Every row comes from one small tree of marks. The marks that hang from a mark follow it in brackets, in the order of their numbers. Every link used is in the known rows. Which tree was each row made from?
Known rows:
z_653(z_867(z_704 z_966(z_398))): [ 0.50  0.80 -1.82 -1.97 -0.72 -0.21 -0.34  2.21  1.62  1.20  0.99  0.54
  0.62  2.21  1.57 -0.09  1.43  0.84 -1.50  0.25 -0.32 -2.26 -1.96  1.38]
z_107(z_867(z_704 z_966(z_398))): [ 0.86 -0.15 -1.07 -0.76 -1.10 -0.17 -0.31  1.08  0.99  0.73 -0.15 -0.41
 -2.76  1.93  1.56 -0.07 -0.60 -0.04 -2.45  0.68  0.29 -1.09 -1.47  1.45]
z_943(z_611(z_867)): [-0.37  0.25  1.90  2.77 -0.23  3.39  2.15 -0.82  0.86  0.77 -0.59  0.92
  0.85 -0.20 -0.74 -0.63 -4.31  0.88  1.10 -1.43 -0.65  1.04 -1.62 -1.60]
z_870(z_653(z_867)): [-0.70  1.32  1.11  3.14 -0.45  0.51 -0.98  0.41  3.33  0.32  1.17  0.71
  2.23  0.96  1.31 -2.78 -0.90  0.45  0.12 -0.01 -0.61 -0.06 -0.97 -2.54]
z_611(z_867): [-0.62  0.49  1.07  5.19 -2.05  2.33  0.81 -0.87  0.30  0.69  0.89  0.30
 -0.44 -0.36 -0.82 -0.86 -4.44  0.94  2.64 -0.15 -0.61  0.08 -1.45 -1.77]
z_704(z_867(z_653 z_966)): [ 1.75 -1.55 -0.10 -1.01  0.79 -1.58 -0.30 -0.23 -2.06  1.50  0.18 -1.91
 -2.21  2.97 -3.15  1.49  1.61 -1.98  1.41  0.15  0.27  0.63  0.72 -0.25]
z_943(z_611(z_867(z_704))): [-0.72  0.53 -0.15  1.59 -0.59  3.50  1.65  0.97  2.40  0.89 -1.20  1.34
  0.70 -0.31  0.42 -0.86 -4.09  1.35  0.82 -1.34 -0.59 -0.69 -2.38  0.12]
z_398(z_704): [ 1.87  0.91  1.68  6.22 -0.69  3.25 -2.96 -1.35  1.26  1.49 -0.14  0.01
 -2.13  0.02  0.72 -0.34 -0.50 -0.16  3.33  1.29 -0.38 -1.01 -0.28 -2.20]
z_107(z_867(z_653 z_704(z_398))): [-0.05 -0.85 -1.72  0.04 -1.91 -0.55 -0.29 -1.83  1.41  1.14  2.00  1.09
 -4.40  2.15 -0.30 -0.72 -2.57 -1.77  1.22 -1.74 -0.91 -1.06  1.22 -0.31]
z_611(z_867(z_966(z_299 z_398(z_704))) z_943): [-1.97 -0.13  1.07  0.87 -0.15 -0.23  1.62 -1.79 -4.89 -2.90 -1.34  0.78
  3.27 -3.69 -0.24 -1.36  0.00  0.91  1.14  5.37 -0.36  2.80 -0.06  0.84]
z_867(z_653 z_704 z_966(z_299)): [ 0.92 -0.98 -1.82 -0.30  2.07 -2.57 -0.50  2.00  0.45 -0.47 -0.02 -1.43
  0.59 -2.27  0.91  0.90  1.58  1.48  0.43 -0.34  1.17  0.95  0.79  1.49]
z_943(z_611(z_867(z_704 z_966(z_299)))): [-0.84 -0.26 -0.34 -0.58  1.73  1.24  2.30  1.89  0.21  0.03 -1.75  0.96
  2.98 -1.76 -0.28 -0.40 -1.96  2.06 -0.93 -0.19  0.69  1.10 -1.32  1.87]
z_966(z_299 z_398): [-1.27  0.24  2.03  2.88  0.57  0.19 -0.27 -1.25  0.48 -2.20  0.56 -0.51
  0.24 -4.51  1.42  1.08  0.88  2.43  0.43 -1.38  0.91  1.06 -0.23 -1.55]
z_966(z_867(z_704(z_398))): [-0.27  0.87  1.06  0.61 -3.97  2.59 -0.79  1.50  3.08 -0.93  0.91  2.91
 -0.88  1.41 -0.75  1.09 -1.54 -0.68  0.42 -2.07 -0.96 -3.00 -0.21 -1.49]
z_704(z_398 z_867(z_653)): [-0.57 -1.54  0.82 -0.78 -1.38 -0.22 -0.28 -3.38 -1.51  1.25  1.95  0.22
 -3.95  1.99 -4.20  1.72  0.02 -2.64  3.95 -1.84 -0.88 -0.32  1.42 -2.09]
z_943(z_611(z_867(z_704 z_966(z_299 z_398)))): [-2.33 -0.15 -0.37 -3.21  1.21  0.25  2.77  1.67 -0.54 -1.34 -2.02  0.35
  3.33 -2.85  0.73  0.09 -0.69  2.18 -2.34 -0.54  0.72  1.09 -1.31  2.49]
z_611(z_867(z_966(z_398))): [-0.98 -0.53  0.82 -0.25 -2.18  0.33  1.47  0.55 -2.06  0.01  0.20 -0.92
  0.27 -0.22 -0.60  0.42 -2.41  0.38  0.08  0.54 -0.25  0.18 -1.48  0.04]
z_107(z_867(z_966(z_299 z_398))): [ 0.52 -0.16  1.06  0.91  1.10 -1.48  0.68 -1.18 -1.17 -1.04  0.17 -0.54
 -0.48 -1.01  0.37 -0.23  0.38  0.92 -2.93  0.64  1.19  2.10  0.41  0.15]
z_107(z_867): [ 1.64  0.50  1.19  5.90 -0.59  1.71 -0.50 -1.99  1.99  1.02  1.16  0.46
 -3.23  1.65  0.26 -1.23 -3.02  0.03  0.21 -0.01 -0.07  0.32 -0.79 -2.18]
z_107(z_867(z_653 z_704 z_966)): [ 2.33 -0.81 -2.51 -0.27  0.33 -1.76 -0.24  1.09  1.10  1.44  0.24 -1.16
 -2.82  3.22  0.75 -0.84 -1.07 -0.98 -1.31  0.19  0.25  0.10  0.37  1.59]
z_299(z_966(z_398(z_704) z_867)): [ 0.95  2.84  2.15  1.45  0.70  3.58 -1.11 -0.14  0.26  0.25 -1.10  0.38
  0.57 -0.20  1.32 -0.11  1.84 -1.75 -2.60  0.39 -0.15 -1.91  0.81 -2.37]
z_966(z_867(z_653 z_704)): [ 0.87  1.32 -1.23  0.44 -0.93 -0.20 -0.81  2.73  3.57 -1.23  0.27 -0.15
  0.61  1.29  1.13  0.09 -0.14  0.03 -0.99 -2.49 -0.26 -1.34  0.64 -0.10]
z_943(z_611): [ 1.41 -0.14  2.78  3.01  1.24  3.29  0.25 -0.65  2.54  1.32 -0.56  0.20
 -0.55 -0.31  0.72  0.83 -0.99  0.59  1.14 -2.03 -0.35  1.00 -1.25 -2.51]
z_107(z_867(z_653 z_704 z_966(z_299))): [ 1.25 -0.52 -2.57  0.22  2.07 -3.19  0.21  0.51  0.40 -0.06  0.20 -0.76
 -0.87  0.21  0.57 -1.19  0.01  0.53 -2.01  0.25  1.21  1.48  1.45  2.00]
z_870(z_148 z_653(z_867(z_704(z_398) z_966(z_299)))): [-0.34 -0.13 -1.04 -2.67 -0.06 -2.57 -1.74  0.44  2.08 -0.55 -0.09  3.88
  5.01 -2.77  2.85 -2.24  1.09  1.56  0.04  1.63 -0.70 -0.09  0.17  0.52]

Which tree is each row?
[ 2.25 -0.68 -0.47 -0.28  1.11 -0.59 -2.07 -1.14 -2.79  2.15 -0.76 -2.03
 -2.38  3.83 -2.69  0.63  2.26 -2.99  2.09  2.07 -0.07 -0.10  1.47  0.18]	z_398(z_704(z_867(z_653 z_966)))
[-0.37 -2.19 -1.12 -2.28  0.26 -2.51 -0.24  0.17 -0.85 -0.19  0.86  0.12
 -0.77 -1.62 -0.89  1.65  1.05 -0.03  1.79 -1.14  0.36  0.16  1.67  0.88]	z_867(z_653 z_704(z_398) z_966(z_299))
[ 0.40  1.63  0.11  0.28  1.70 -0.32 -1.35 -1.14 -0.98  0.06  0.42  0.34
  2.90  0.15  0.76 -1.07  3.00  0.70 -1.13  2.01  0.49  0.19  0.73  0.58]	z_653(z_867(z_966(z_299 z_398(z_704))))
[ 1.13  0.39 -0.21  2.09  0.29  0.51 -2.38 -2.48 -0.91  1.55 -0.20 -1.19
 -2.82  2.42 -2.06 -0.22  1.27 -2.31  3.07  0.99 -0.35 -0.29  1.48 -1.16]	z_398(z_704(z_867(z_653)))
[-0.56 -1.02 -1.92 -3.15  1.71 -3.41 -0.07  1.71 -0.47 -1.75 -0.18 -2.11
  0.64 -3.07  1.81  1.35  2.81  1.46 -0.96 -0.79  1.17  0.75  0.61  2.06]	z_867(z_653 z_704 z_966(z_299 z_398))
[-1.45  1.38  0.76 -0.87  0.96 -2.32  0.61  0.23  0.81 -4.25  0.60 -0.88
  2.81 -2.58  0.91  0.59  1.76  1.01 -2.77 -3.36  0.76  1.70  2.45 -0.80]	z_966(z_299 z_398 z_867(z_653))
[-1.57 -2.07 -0.02 -0.58 -4.01  1.14  2.53 -0.20 -2.79 -0.35  0.42  3.06
 -0.35 -0.27 -2.11 -0.09 -3.44 -0.62  3.55  3.30 -1.94 -0.21 -1.73  0.44]	z_611(z_867(z_704(z_398) z_966) z_943)
[-0.53  1.88  0.20 -0.21 -2.54  1.51 -0.69  2.81  3.44 -2.29 -0.18  0.74
  0.51  0.19  1.93  0.81  0.07  1.03 -2.32 -2.10 -0.01 -2.48 -1.04 -0.27]	z_966(z_398 z_867(z_704))
[-1.33  0.72 -0.35 -0.42  1.84 -1.35 -1.70 -3.13 -2.38 -1.36 -0.37 -1.67
 -0.53 -1.67 -1.17  0.07  3.66 -0.60  0.88  0.40  0.68  0.77  2.37 -0.04]	z_966(z_299 z_398(z_704(z_867(z_653))))
[-0.17  0.83  1.25  1.49 -1.04  2.42 -2.49 -2.26 -1.16  0.54 -0.61 -0.36
 -2.85  1.28 -1.13  0.45  1.91 -1.24  1.84  1.48 -0.25 -1.64 -0.47 -1.17]	z_966(z_398(z_704(z_867)))
[ 0.33 -0.98 -0.36  0.47 -0.79 -0.32  0.07 -0.91 -0.09  0.27  0.88  2.21
 -2.29  0.32 -1.21 -0.04 -1.14  0.00 -0.45  0.75  0.40 -0.17  0.51  0.68]	z_107(z_867(z_704(z_398) z_966(z_299)))
[-3.08 -1.10 -2.13 -3.36  0.28 -3.78  3.39  0.61 -3.68 -4.01 -0.47 -0.20
  3.41 -4.39  0.58 -0.62  0.03  1.63  0.08  2.41 -0.25  2.74  0.06  2.89]	z_611(z_867(z_653 z_704 z_966(z_299 z_398)) z_943)
[ 2.00  0.83 -1.46  1.14 -0.26  0.80 -0.76  2.25  2.39  2.31  1.17  1.08
  0.40  3.25  0.64 -0.48  0.14  0.64 -0.06  0.81 -0.38 -2.02 -2.00  0.83]	z_653(z_867(z_704 z_966))
[ 0.75 -2.28 -1.01 -3.05 -1.29 -1.22 -0.68  0.72 -0.37  1.68  0.97 -0.17
 -2.69  1.25 -0.90  1.94 -0.14 -1.57  2.34 -1.10 -0.61 -1.32  0.52  0.44]	z_867(z_653 z_704(z_398) z_966)
[-1.17  0.33  0.92 -2.48 -0.32 -1.55 -0.36  1.68  0.65 -0.26  0.40 -0.58
  2.88  1.04  1.67 -1.58  1.09 -0.37 -2.20  0.76 -0.37  0.20 -1.01 -0.57]	z_870(z_653(z_867(z_966(z_398))))
[-0.52 -0.36 -0.08 -4.33  1.14 -0.34  1.43 -0.38 -3.03  0.57 -2.11 -1.68
  1.78  0.98  0.03 -0.54 -0.55 -1.80 -1.00  0.14 -0.50  1.55  1.08  1.44]	z_943(z_611(z_867(z_653 z_966(z_398(z_704)))))
[ 0.56  1.20  1.04  1.41  1.64  3.38 -1.54 -2.71 -2.23  2.64 -1.09 -0.57
 -3.11  0.17 -1.24  0.28  2.94 -2.36  0.28  1.89 -0.08 -2.23 -0.15 -2.07]	z_299(z_966(z_398(z_704(z_867))))
[-0.29  0.73  0.50 -0.25  1.72 -1.49  0.65 -0.38 -0.46 -0.60  1.54  0.21
  2.96 -0.72  0.50 -0.13  2.21  1.71 -1.85  0.16  0.78  0.85 -0.25  0.14]	z_653(z_867(z_966(z_299 z_398)))
[ 1.65  2.22  0.39  2.80  0.44  3.49 -0.12  2.63  3.30  1.07 -0.61  1.25
  0.06 -0.10  1.11  0.10  0.00 -0.26 -2.23 -1.16 -0.07 -2.69 -0.84 -1.74]	z_299(z_966(z_867(z_704)))
[ 0.62 -0.74 -0.29 -1.14 -1.12  0.35 -0.92  2.45  0.82  0.37 -0.44 -0.87
 -1.46 -0.35  1.78  1.77  1.04  0.94 -0.33  0.14  0.11 -1.74 -1.98  1.04]	z_867(z_704 z_966(z_398))
[-2.09 -0.93  0.13 -4.74  2.78 -2.48  3.62 -0.63 -2.95 -1.47 -1.14 -1.65
  3.92 -2.71 -0.48 -0.01 -0.39  0.91 -2.17 -1.71  0.65  3.72  1.21  1.50]	z_943(z_611(z_867(z_653 z_966(z_299 z_398))))
[-0.60 -2.29  0.56 -2.71  0.76 -2.58  0.49 -2.43 -3.74  0.08  1.07 -0.08
 -1.56  0.38 -4.93  1.97  2.00 -1.87  2.18 -0.52  0.48  1.39  2.41 -0.43]	z_704(z_398 z_867(z_653 z_966(z_299)))
[ 0.15  1.93  0.47 -0.67 -0.87 -0.14 -1.66  0.02  0.64 -2.01 -0.44 -1.11
  0.92  1.02  1.37 -0.16  1.73 -1.56 -1.45 -1.28 -0.48 -0.53  2.36 -0.57]	z_966(z_398(z_704) z_867(z_653))
[ 0.11 -1.06 -1.79 -3.35  0.85 -0.34  2.37  1.94 -0.05  1.33 -1.33 -0.79
  1.42  1.27 -0.21 -0.38 -2.41 -0.20 -0.32 -1.22 -0.37  0.75 -0.45  2.17]	z_943(z_611(z_867(z_653 z_704 z_966)))
